Known rows, with every way that one mark hangs from another:
tulir(budaf(zabu) debep salo): [-0.464 -3.931  4.011  2.268 -1.328  2.225  2.053  2.633  0.172  2.369
  1.860  2.890  2.727  4.232  0.630 -3.074  5.111 -1.577  1.965  0.813]
budaf(zabu(tuda(tulir))): [-2.744 -0.910  4.058 -1.633  1.468  2.485 -0.366  0.256 -2.262 -1.967
 -1.063  1.497  1.408  1.081 -0.333 -1.708  2.847  1.354  1.292  1.026]
tulir(debep(tuda)): [ 0.023 -0.897  7.191  1.126  1.033  2.244  2.248  0.071 -1.937  2.971
  0.997  0.372  4.586  2.126 -2.347 -0.091  1.040 -1.586  1.665  1.203]
salo(tulir(budaf(zabu(tuda)))): [-0.076 -0.155  2.855  1.546  1.118  5.423  0.582  1.645 -2.435 -0.803
 -0.389  1.617  1.758  1.091  1.974 -2.332  4.320  0.670  4.024  2.135]
tulir(debep(zabu) salo): [-1.025 -3.418  4.495 -0.108  0.571  2.731  2.121  2.111  0.659  3.773
  2.577  3.866  2.051  2.232  0.651 -2.776  1.984 -2.966  0.168  0.111]
zabu(budaf tuda(debep)): [-2.518 -0.281  1.434  0.560  2.341  2.982 -0.549 -0.208 -0.468 -2.751
 -0.699 -0.179  3.948 -1.700 -0.897  1.400 -0.066  1.042  1.748  1.787]
salo(tulir): [-0.322  0.463  4.181  0.386  2.857  5.718 -0.461  0.151 -2.120  1.956
  0.280  1.431  2.133 -1.582 -1.480 -0.425  1.629 -1.436  3.599  0.000]
zabu(budaf tuda): [-1.159 -0.940  2.704 -0.088  2.469  2.928 -0.108  1.589 -1.008 -0.762
 -1.170  1.192  3.010 -0.990  0.215 -0.015  2.014  0.537  2.322  1.392]
tuda(tulir zabu(budaf)): [-0.098 -2.054  4.156  0.789  2.325  2.807 -2.537  1.366 -1.488  0.699
 -2.444  1.669  2.871 -2.081 -1.965  2.955  0.591 -2.037  2.004 -0.753]
zabu(budaf tuda(tulir)): [-1.449 -1.074  3.242 -1.475  3.555  2.343 -1.812  1.290 -2.142 -0.653
 -2.454  1.854  0.749 -0.600 -0.501  1.325  1.460 -0.282  1.753  1.028]
debep(budaf(zabu) tuda(tulir)): [-0.377 -1.043  6.006  1.275  1.086  2.552 -0.247 -0.709 -2.802 -0.571
 -0.368  0.518  3.821  1.882 -0.716 -1.360  1.972 -1.963 -1.905  1.359]
tuda(budaf debep): [-2.664 -0.126  3.010  1.018  0.983  3.600 -1.760 -3.050 -1.155 -0.844
  0.012 -1.329  3.315  0.015 -4.730  0.448  0.198 -0.999 -0.447  0.010]
tuda(budaf zabu): [-0.456 -1.017  4.025  1.547 -0.039  3.564 -1.406 -0.863 -2.074  1.353
 -1.034 -0.871  3.853 -0.484 -3.893  0.479  1.202 -1.716  0.883 -1.433]
salo(tulir(debep(tuda))): [ 0.654 -0.512  7.190  0.780  2.534  3.858  1.401  0.023 -3.093  3.528
  0.689  1.811  3.200  1.162 -2.009  1.157  0.692 -2.497  3.224  0.840]
debep(budaf tuda(tulir) zabu): [ 0.892 -0.152  6.039  1.017  2.214  3.723 -0.493 -0.040 -2.331  1.617
  0.112  1.142  2.475  0.990  0.621 -1.681  0.020 -3.658 -3.274  1.532]
budaf(zabu(tuda)): [-2.353 -0.899  3.477 -0.363  0.364  2.866  1.586  0.513 -1.164 -2.231
  0.392  0.739  3.449  0.737  0.297 -3.093  3.526  2.066  1.972  1.564]
zabu(budaf tuda(tulir(debep salo))): [-1.808 -3.527  3.495 -1.878  2.820  0.317 -0.813  2.425 -1.605  2.066
 -1.308  3.955  0.077  1.940 -0.160  1.641  1.990 -1.928  1.729 -0.102]
salo(tulir(debep)): [ 0.098 -0.881  4.989 -0.227  3.059  3.577 -0.144 -0.205 -1.972  2.439
  0.792  2.311  1.269  0.733 -2.290  1.031  1.477 -1.022  3.910 -0.122]
tuda(debep): [-2.206  0.786  2.952  1.494  1.279  4.025 -0.095 -1.640 -0.594 -0.559
  1.127 -1.053  4.568 -1.299 -2.798 -0.204 -0.103  0.006  1.256  0.495]
salo(tulir(budaf(zabu(tuda(debep))))): [-1.371  0.578  1.581  2.408  1.133  5.494  0.154 -0.196 -1.910 -2.774
 -0.109  0.339  2.755  0.293  0.893 -0.805  2.420  1.221  3.283  2.360]
tuda(budaf tulir): [-1.580 -0.881  4.694 -1.102  1.985  2.999 -2.982 -1.497 -2.599  1.096
 -1.809  0.726  0.209  1.044 -4.321  0.399  1.462 -2.179 -0.370 -0.802]
salo(tulir(debep(tuda zabu))): [ 0.795 -1.238  7.299  0.296  2.590  4.783  2.163  0.699 -1.886  3.139
  1.387  3.206  2.674  1.431  0.156 -0.171  0.375 -3.386  1.576  1.764]
tuda(tulir(debep(budaf) salo)): [-0.315 -2.375  3.868  0.123  2.038  0.495 -1.658  0.107 -1.957  3.813
  0.579  2.173  0.577  2.856 -1.513 -0.264  1.943 -2.910 -0.885 -1.271]
zabu(tuda): [-1.282  0.856  3.271 -0.038  1.576  3.362  0.758  0.330 -2.164  0.452
  0.021 -0.314  2.960 -0.327 -0.469 -2.114  1.869  1.187  2.329  0.774]
debep(tuda): [-0.381  0.489  6.432  1.805  0.696  4.318  1.905  0.491 -2.236  2.450
  0.518 -0.379  5.460 -0.163 -1.512 -1.521  1.022 -1.978  1.100  1.213]

Rows:
[ 0.390  0.452  3.489  0.337  1.753  4.458 -0.587  1.950 -1.864  1.034
 -0.965  1.753 -0.377  1.373  2.513 -2.615  2.031 -0.808  0.358  1.788]	debep(zabu(tuda(tulir(budaf))))
[-0.128 -1.646  2.987 -0.363  2.589  1.726 -0.179 -0.803 -2.500 -1.654
  0.564  1.691  1.260  2.704  0.388 -0.397  3.196  1.504  1.894  1.133]	salo(tulir(debep(budaf(zabu(tuda)))))
[-1.735 -0.271  2.802  2.430 -0.096  3.671 -1.783 -2.667 -1.544 -0.681
 -0.683 -2.017  4.870 -1.219 -4.851  1.979 -0.759 -1.123  0.172 -1.158]	tuda(budaf debep zabu)
[-1.934 -0.883  1.957  2.257  0.538  2.763 -0.609 -2.461 -0.108 -3.665
  1.478 -1.011  4.883  0.440 -1.294 -1.379  1.440  0.795 -1.140  1.287]	tuda(debep(budaf(zabu)))
[-3.496 -2.211  3.135 -0.438  1.059  3.976 -1.958 -1.019 -0.550  1.018
  0.062  2.371  0.704  0.903 -2.134 -0.742 -0.289 -4.667 -3.289 -0.370]	tuda(budaf debep(zabu) tulir(salo))
[ 0.109 -2.225  5.865  1.303  1.569  4.651  1.781  2.296  0.168  0.720
  0.245  2.550  4.791 -0.469  1.266 -0.802  0.700 -3.427 -0.510  2.963]	debep(tuda zabu(budaf))
[-2.997  0.787  1.971  0.123  1.265  3.201 -1.219 -2.773 -2.137 -1.924
 -0.671 -1.847  2.783  0.387 -3.402  0.184  0.153  0.684 -0.113  0.421]	zabu(tuda(budaf debep))
[ 0.403 -1.741  5.003 -0.789  2.983  4.328  0.711  0.533 -0.676  2.154
  1.556  3.913  0.552  0.920 -0.002 -0.307  1.210 -1.702  2.198  0.721]	salo(tulir(debep(zabu)))
[-1.027 -1.334  2.305  2.847  1.076  3.597 -1.257 -0.067 -0.104 -1.452
 -0.682 -0.388  6.091 -3.075 -2.301  3.227 -0.734 -0.805  2.058  0.057]	tuda(debep zabu(budaf))
[-1.164 -0.568  2.399  0.695  0.774  2.177  0.390 -0.411 -1.710 -2.625
  0.394 -0.172  3.522  1.362  1.027 -3.166  3.530  1.891 -0.196  1.451]	debep(budaf(zabu(tuda)))
[-0.994 -0.455  6.916 -0.007  1.544  3.423 -1.503 -1.133 -3.710  2.041
 -1.906  0.091  2.164  1.481 -3.969  0.517  0.594 -3.658 -1.179  0.167]	debep(tuda(budaf tulir))
[-0.014 -3.126  3.990 -0.547  2.140  1.467 -0.964  0.843 -0.814  3.360
  1.329  3.716 -0.157  3.011  0.750 -1.561  1.443 -3.782 -2.622 -0.443]	tuda(tulir(debep(budaf zabu) salo))
[-1.753 -1.900  2.544  1.011  1.951  4.316 -0.253  0.316  1.737 -2.177
  0.805  2.019  3.816 -1.626 -0.074  0.484 -0.342 -1.372 -0.463  2.149]	tuda(debep(zabu(budaf)))
[-2.502  0.607  0.909  0.884  2.313  2.180 -1.988 -1.087 -2.862  0.359
 -0.192 -0.433  1.863  0.212 -0.273 -0.539 -0.149 -1.342 -1.604 -0.466]	zabu(tuda(debep(budaf) tulir(salo)))
[ 1.511 -1.413  6.120  1.545  1.328  2.148  1.720 -0.059 -1.052  2.045
  1.891  1.026  3.772  2.860  0.496 -1.634  0.628 -2.430 -2.224  1.970]	tulir(debep(budaf tuda zabu))
[ 0.114 -0.614  6.207  2.624 -0.550  4.007  0.199 -0.512 -3.205  2.477
 -1.099 -1.372  5.788  0.026 -3.558  0.659  0.397 -3.322  0.142 -0.421]	debep(tuda(budaf zabu))
[-3.889 -0.167  2.861 -0.888  1.423  2.470 -0.607 -1.508 -1.894 -3.961
 -0.593  0.402  2.591  0.399 -1.305 -0.461  0.922  1.871  0.590  1.314]	budaf(zabu(tuda(debep tulir)))
[-0.225 -1.038  5.434  2.490 -0.021  3.169  1.357 -0.307 -1.852 -0.798
  0.918 -0.328  5.900  1.574 -0.132 -2.615  2.521 -1.320 -1.211  2.093]	debep(budaf(zabu) tuda)
[ 1.712  0.486  5.229  4.152  0.294  3.528  0.474 -0.096 -3.139  2.308
 -0.082 -2.168  6.825 -0.703 -0.960 -0.244  0.264 -2.329 -0.211  0.056]	debep(budaf tuda(zabu))
[-3.004 -5.258  5.090 -1.723  0.187  0.526 -1.179 -0.191 -1.226  1.313
 -0.380  3.937  0.093  4.720 -3.396 -0.371  3.616 -2.923 -0.855 -0.907]	tuda(budaf(zabu) tulir(debep salo))
[ 0.391 -4.258  5.863  2.802  0.083  1.739  1.959  3.098 -1.199  4.277
 -0.058  2.271  6.290  0.615 -0.763  2.121  0.951 -4.636  1.862 -0.205]	tulir(debep(tuda(zabu(budaf))) salo)
[-1.578 -1.439  4.474 -2.678  2.499  0.230 -2.271 -1.688 -3.380  0.771
 -1.862  1.052 -1.215  3.668 -3.759  1.504  1.553 -0.202  0.448 -0.576]	zabu(tuda(budaf tulir(debep)))
[-2.991 -2.090  2.060  1.380  0.774  2.321 -1.691 -1.082 -0.966 -1.221
  0.838  1.201  3.158  0.985 -1.036 -1.250  1.527 -1.993 -2.281 -0.037]	tuda(debep(budaf(zabu)) tulir(salo))
[-1.996 -2.152  7.063 -0.277  0.391  2.909 -0.660 -1.120 -2.909 -0.430
 -1.449  1.231  2.784  2.701 -3.446 -0.373  2.138 -2.826 -1.612  1.024]	debep(tuda(budaf(zabu) tulir))
[-0.402 -3.199  6.465  2.295 -1.032  1.812  1.287  0.747 -2.712  5.126
 -0.041  0.627  5.077  2.521 -3.285  0.930  1.009 -5.016  0.098 -1.447]	tulir(debep(tuda(budaf zabu)) salo)
[ 0.023 -3.537  6.226  3.507 -1.856  2.793  3.626  2.899 -0.993  3.373
  1.677  2.242  4.771  4.882  0.879 -2.910  4.297 -3.136  1.211  1.788]	tulir(budaf(zabu) debep(tuda) salo)
[ 0.610 -0.161  4.215  0.057  2.066  1.415 -1.002  0.786 -2.954  1.820
 -1.270  0.992 -0.641  3.369 -0.494 -0.029  2.416  0.527  2.387  0.846]	zabu(tuda(tulir(budaf debep)))
[ 0.658 -0.749  5.221  3.292  0.510  3.078 -0.575  1.327 -3.890  4.654
 -0.673 -0.098  4.936 -0.153 -0.578 -0.101  0.274 -5.294 -1.404 -1.299]	debep(budaf tuda(tulir(salo) zabu))
[-4.836 -1.470  2.394 -0.460  0.555  2.639  0.080  0.017 -1.664 -1.641
  0.146  1.601  2.583  0.641 -0.121 -1.546  1.526 -0.262  0.089  0.546]	budaf(zabu(tuda(debep tulir(salo))))
